Every row comes from one small tree of marks. The marks that hang from a mark follow it in brackets, in the order of their numbers. Every link used is in the known rows. Which tree was each row made from?
Known rows
z_633{z_408{z_689} z_526}: [-2.08  3.00 -0.07  1.78  1.85 -1.36  0.10  1.95  0.98 -1.16  1.77  0.04
  1.77  0.79  2.01  1.91 -0.57 -1.46 -2.37 -2.94]
z_689{z_408{z_318 z_396 z_633} z_532}: [-1.09 -1.62  6.00 -3.57  0.06  4.70 -2.88 -2.09 -1.39 -1.53 -0.72 -0.49
 -0.46  0.61 -2.79 -2.37  3.40  1.37  3.28  0.19]
z_408{z_396{z_526 z_532} z_689}: [-1.86  2.00  1.11  2.66 -0.02  1.55 -1.31  1.35  0.20 -3.12  0.48  1.03
  0.41 -1.83  0.79 -0.14 -1.31 -1.29  5.01 -3.50]
z_408{z_396{z_526} z_564 z_633 z_689}: [-1.03  1.21 -0.07  0.80 -0.97  1.71 -0.09  1.08  0.07 -1.09 -2.20 -1.18
 -0.33 -1.22 -0.60 -0.81  1.10  0.43  3.02 -1.73]
z_408{z_396 z_689}: [-0.57  1.47  0.32  0.84  0.92  1.98 -1.11  2.01  0.93 -1.89 -0.54 -1.11
  1.17 -0.71  1.30 -0.57  2.06 -0.47  1.22 -0.69]
z_408{z_318 z_564 z_633 z_689{z_532}}: [-1.07 -0.82  1.09 -0.78  1.82  3.99 -0.65  0.17  0.78 -0.96 -2.82 -0.87
  0.26  0.97 -1.53 -0.42  1.85  0.08  2.54  0.24]
z_396{z_408{z_318}}: [ 0.87 -0.59  2.45 -2.59  1.11  1.56 -0.95 -0.14 -1.07 -3.58  1.73 -3.02
  2.73  2.46  0.75 -0.68  0.82 -1.78  0.68 -1.95]
z_408{z_689{z_532}}: [-0.41  2.58  0.93  2.97  3.11  2.05 -1.67  1.56  1.52 -1.20 -0.42  0.26
  1.79  0.97  1.01  0.39  0.83 -1.65  1.63  0.64]
z_408{z_318 z_564{z_532} z_633 z_689}: [-0.24 -1.03  1.49 -1.63 -0.08  3.96  0.96  0.53  0.58 -0.10 -2.92 -1.29
  1.60  2.72 -0.76  0.21  1.49  1.60  1.23 -0.47]
z_689{z_408{z_318 z_396{z_526{z_633}}} z_532{z_564}}: [ 0.74  1.16  3.02 -0.34  0.55  5.17 -4.92 -4.96 -2.54 -2.84 -0.57  2.77
  1.14  0.95 -0.22 -0.88  2.53 -0.92  2.05 -0.66]
z_526{z_633{z_408{z_318 z_396 z_564{z_532} z_689}}}: [-1.45 -1.25 -0.24 -1.82  2.18  4.42 -1.80 -3.18 -0.44 -0.64 -2.57  1.25
  1.95  0.72 -1.84  1.21  4.08 -1.66 -0.02 -2.05]
z_526{z_633{z_408{z_318 z_396 z_689{z_532{z_564}}}}}: [-1.96  0.00  1.04  0.06  3.45  4.73 -3.01 -3.15  1.41 -2.53 -0.99  2.19
  1.59 -0.68 -1.43  1.29  3.43 -2.77  0.13 -0.09]
z_396{z_526 z_532}: [-0.28  1.78  2.61  2.03 -0.84 -0.06 -1.95  1.11 -0.17 -2.80  2.14  0.69
  0.57  1.31  1.44  0.15 -2.30 -1.53  4.23 -2.06]
z_408{z_564{z_532} z_633}: [ 1.41 -0.19  2.81 -2.14 -1.91  1.83 -0.67  0.24  0.60  0.77 -1.51 -1.12
  1.09  4.10 -0.71  0.71  1.22  1.03  1.99  1.69]
z_526{z_633}: [ 0.86  0.45  0.46  0.17  0.16  2.19 -2.49  1.03 -0.37 -1.46  1.14 -0.41
  1.18  3.06  0.79  0.71  2.92 -0.90  0.32  0.36]
z_396{z_526{z_633{z_408{z_689}}} z_532{z_564}}: [-1.35  3.55 -0.24  3.31  1.40  0.36 -1.43 -0.80  1.45 -3.57  2.47  2.89
  1.41  0.19  0.06  3.15 -1.41 -4.12  0.24 -2.89]
z_526{z_633{z_408}}: [-0.70  0.62  1.18  0.07  1.37  0.26 -2.42 -0.42  0.22 -1.56  2.27  0.00
  1.04  2.12 -0.38  1.59  2.95 -2.70 -1.45 -0.24]
z_526{z_633{z_408{z_396 z_689}}}: [-2.21  0.86 -0.27  0.62  2.32  1.93 -1.65 -0.12  0.62 -1.81  0.54  0.40
  0.89 -0.88 -1.11  1.03  3.94 -2.47 -0.76 -1.64]
z_396{z_526{z_633{z_408{z_318 z_564}}}}: [-1.00 -0.39 -0.16 -0.10  1.32  1.02 -2.51 -3.05 -1.82 -2.12  0.07  0.55
  0.71  1.54 -0.13  0.52  2.02 -2.58 -0.39 -2.56]
z_408{z_318 z_396{z_526} z_564 z_633 z_689}: [-1.78 -0.80  0.56 -0.39 -0.64  3.39  0.11  0.19 -0.75 -1.74 -2.83 -1.51
 -0.34 -1.33 -0.71 -1.68  1.45  1.10  3.27 -2.52]
z_633{z_408{z_396}}: [-1.29  0.46  2.84 -0.99  0.64 -0.36 -2.41 -0.65  0.95 -1.60  1.26 -0.83
  0.59 -0.28  0.12 -0.13  2.16 -2.01  0.29 -0.19]

Which tree is each row?
[ 0.21  0.56  2.57 -0.15  0.63  0.96 -0.82 -0.63 -1.89 -3.66  1.84 -2.41
  2.80  1.95  1.26 -0.99 -0.54 -1.87  1.61 -3.35]	z_396{z_408{z_318} z_526}
[-2.13  0.18  2.00 -1.47  1.42  1.97 -1.51 -1.25  2.23 -4.26  0.99  1.14
  1.03 -1.76 -0.16  0.99 -0.29 -2.56  1.29 -2.17]	z_633{z_408{z_318 z_396{z_532{z_564}} z_689}}
[ 1.10  2.08  0.95  1.65 -1.28  1.69 -2.94 -0.48  0.01 -3.30  2.11  2.36
  1.07  2.29  1.18  1.96 -1.41 -2.19  2.98 -1.01]	z_396{z_526{z_633} z_532{z_564}}
[-0.70  2.92 -0.63  0.54  1.39 -0.50 -0.02 -0.32  0.73  0.66 -0.75  1.11
  2.68  2.39  1.49  2.79 -0.99 -1.22 -1.94 -2.35]	z_633{z_408{z_564{z_532} z_689} z_526}
[ 0.38  0.47 -0.86 -1.26  1.45  0.02 -2.91 -1.61 -0.14 -1.33  0.59  0.12
  0.64  2.15 -0.64  1.68  2.98 -3.38 -1.58 -0.21]	z_526{z_633{z_408{z_564}}}
[ 1.62  0.49  2.08 -2.50  2.15  2.66 -3.99 -3.25 -2.07 -2.06 -1.26  0.47
  0.82  2.17  0.04 -1.59  1.86 -1.21  0.85  0.06]	z_689{z_408{z_318 z_564} z_532}
[ 0.43  1.88  2.59  0.54 -0.16 -0.50 -1.24  0.14 -0.93 -4.16  3.43 -0.78
  1.88  1.48  0.28  0.69 -2.94 -3.31  4.05 -3.76]	z_396{z_408 z_526 z_532}
[-1.51 -1.37  1.83 -1.27  1.75  1.91 -2.22 -1.38 -0.47 -2.15  1.55 -0.35
  1.17  2.23 -0.50  0.65  3.33 -1.99 -1.28 -1.23]	z_526{z_633{z_408{z_318}}}
[-0.99  2.59 -0.31  1.60  4.23  0.00 -2.10 -1.07  1.76 -1.10 -1.04  0.79
  1.16  0.00 -0.40  1.40  0.85 -3.86 -0.36  0.07]	z_633{z_408{z_564 z_689{z_532}}}
[-0.70  1.03  2.58 -0.51 -0.50  2.27  1.28  0.44  0.58 -5.13  2.00 -1.24
  1.93  0.61 -0.99  0.89 -3.08 -1.54  3.19 -4.07]	z_396{z_408{z_318 z_633 z_689} z_526 z_532{z_564}}
[ 0.61  1.87  1.65  0.23 -0.66  2.32 -3.54 -1.90 -3.17 -2.31  1.01  0.94
  0.46  0.70 -0.09 -1.19  3.05 -0.66  1.08 -2.23]	z_689{z_408{z_396{z_526{z_633}}}}
[-1.69 -0.22 -1.03  0.30  4.71  3.33 -2.47 -2.64 -0.05 -1.65 -1.62  1.52
  1.19  0.68 -1.81  1.37  3.23 -3.43 -0.29 -1.09]	z_526{z_633{z_408{z_318 z_564 z_689{z_532}}}}
[-1.46 -0.08 -0.29  0.13  0.43  2.86 -1.59 -0.73 -1.01 -3.51 -1.75  0.87
  0.16 -1.94  0.40 -0.97 -0.93 -1.12  5.19 -4.31]	z_408{z_318 z_396{z_526 z_532} z_564 z_689}
[-1.13 -1.44  1.68  0.19 -0.49  4.24 -2.79 -1.37 -2.27 -2.21 -0.41  0.20
  0.69  0.69  0.37 -1.17  3.02  0.08  3.04 -2.26]	z_408{z_318 z_396{z_526{z_633}}}
[-1.28 -0.22 -1.17  1.59  2.48  5.68 -3.20 -2.57 -1.89 -1.76 -3.63  1.98
  0.72 -0.75 -0.89 -0.53  2.81 -1.36  4.10 -2.14]	z_408{z_318 z_396{z_526{z_633}} z_564 z_689{z_532}}
[ 1.72 -0.20  2.75 -3.62  0.15  1.70 -1.66 -1.00  0.41 -5.32  2.80 -0.99
  2.59  2.24  0.52  0.89 -1.99 -2.79  2.20 -1.75]	z_396{z_408{z_318} z_532{z_564}}
[-1.73  0.75 -1.47 -0.82  2.18 -0.04 -0.18 -0.18 -0.27 -1.57 -0.41 -0.15
  1.44  0.61  1.62  1.06 -0.26 -1.21 -2.22 -3.77]	z_633{z_408{z_318 z_564 z_689} z_526}
[-0.40 -0.24  3.41 -3.50 -2.26  0.40  0.25  2.02 -0.37 -2.62  3.62 -1.48
  0.96  2.69 -1.42  1.83 -2.76 -0.42  3.65 -3.52]	z_396{z_408{z_633{z_526}} z_532}
[ 0.90  3.72  0.59  2.79  2.49  1.98 -2.04  0.68  2.65 -1.79 -0.60  0.93
  2.36  1.33  2.08  1.26 -0.03 -1.84  0.37  1.94]	z_408{z_689{z_532{z_564}}}
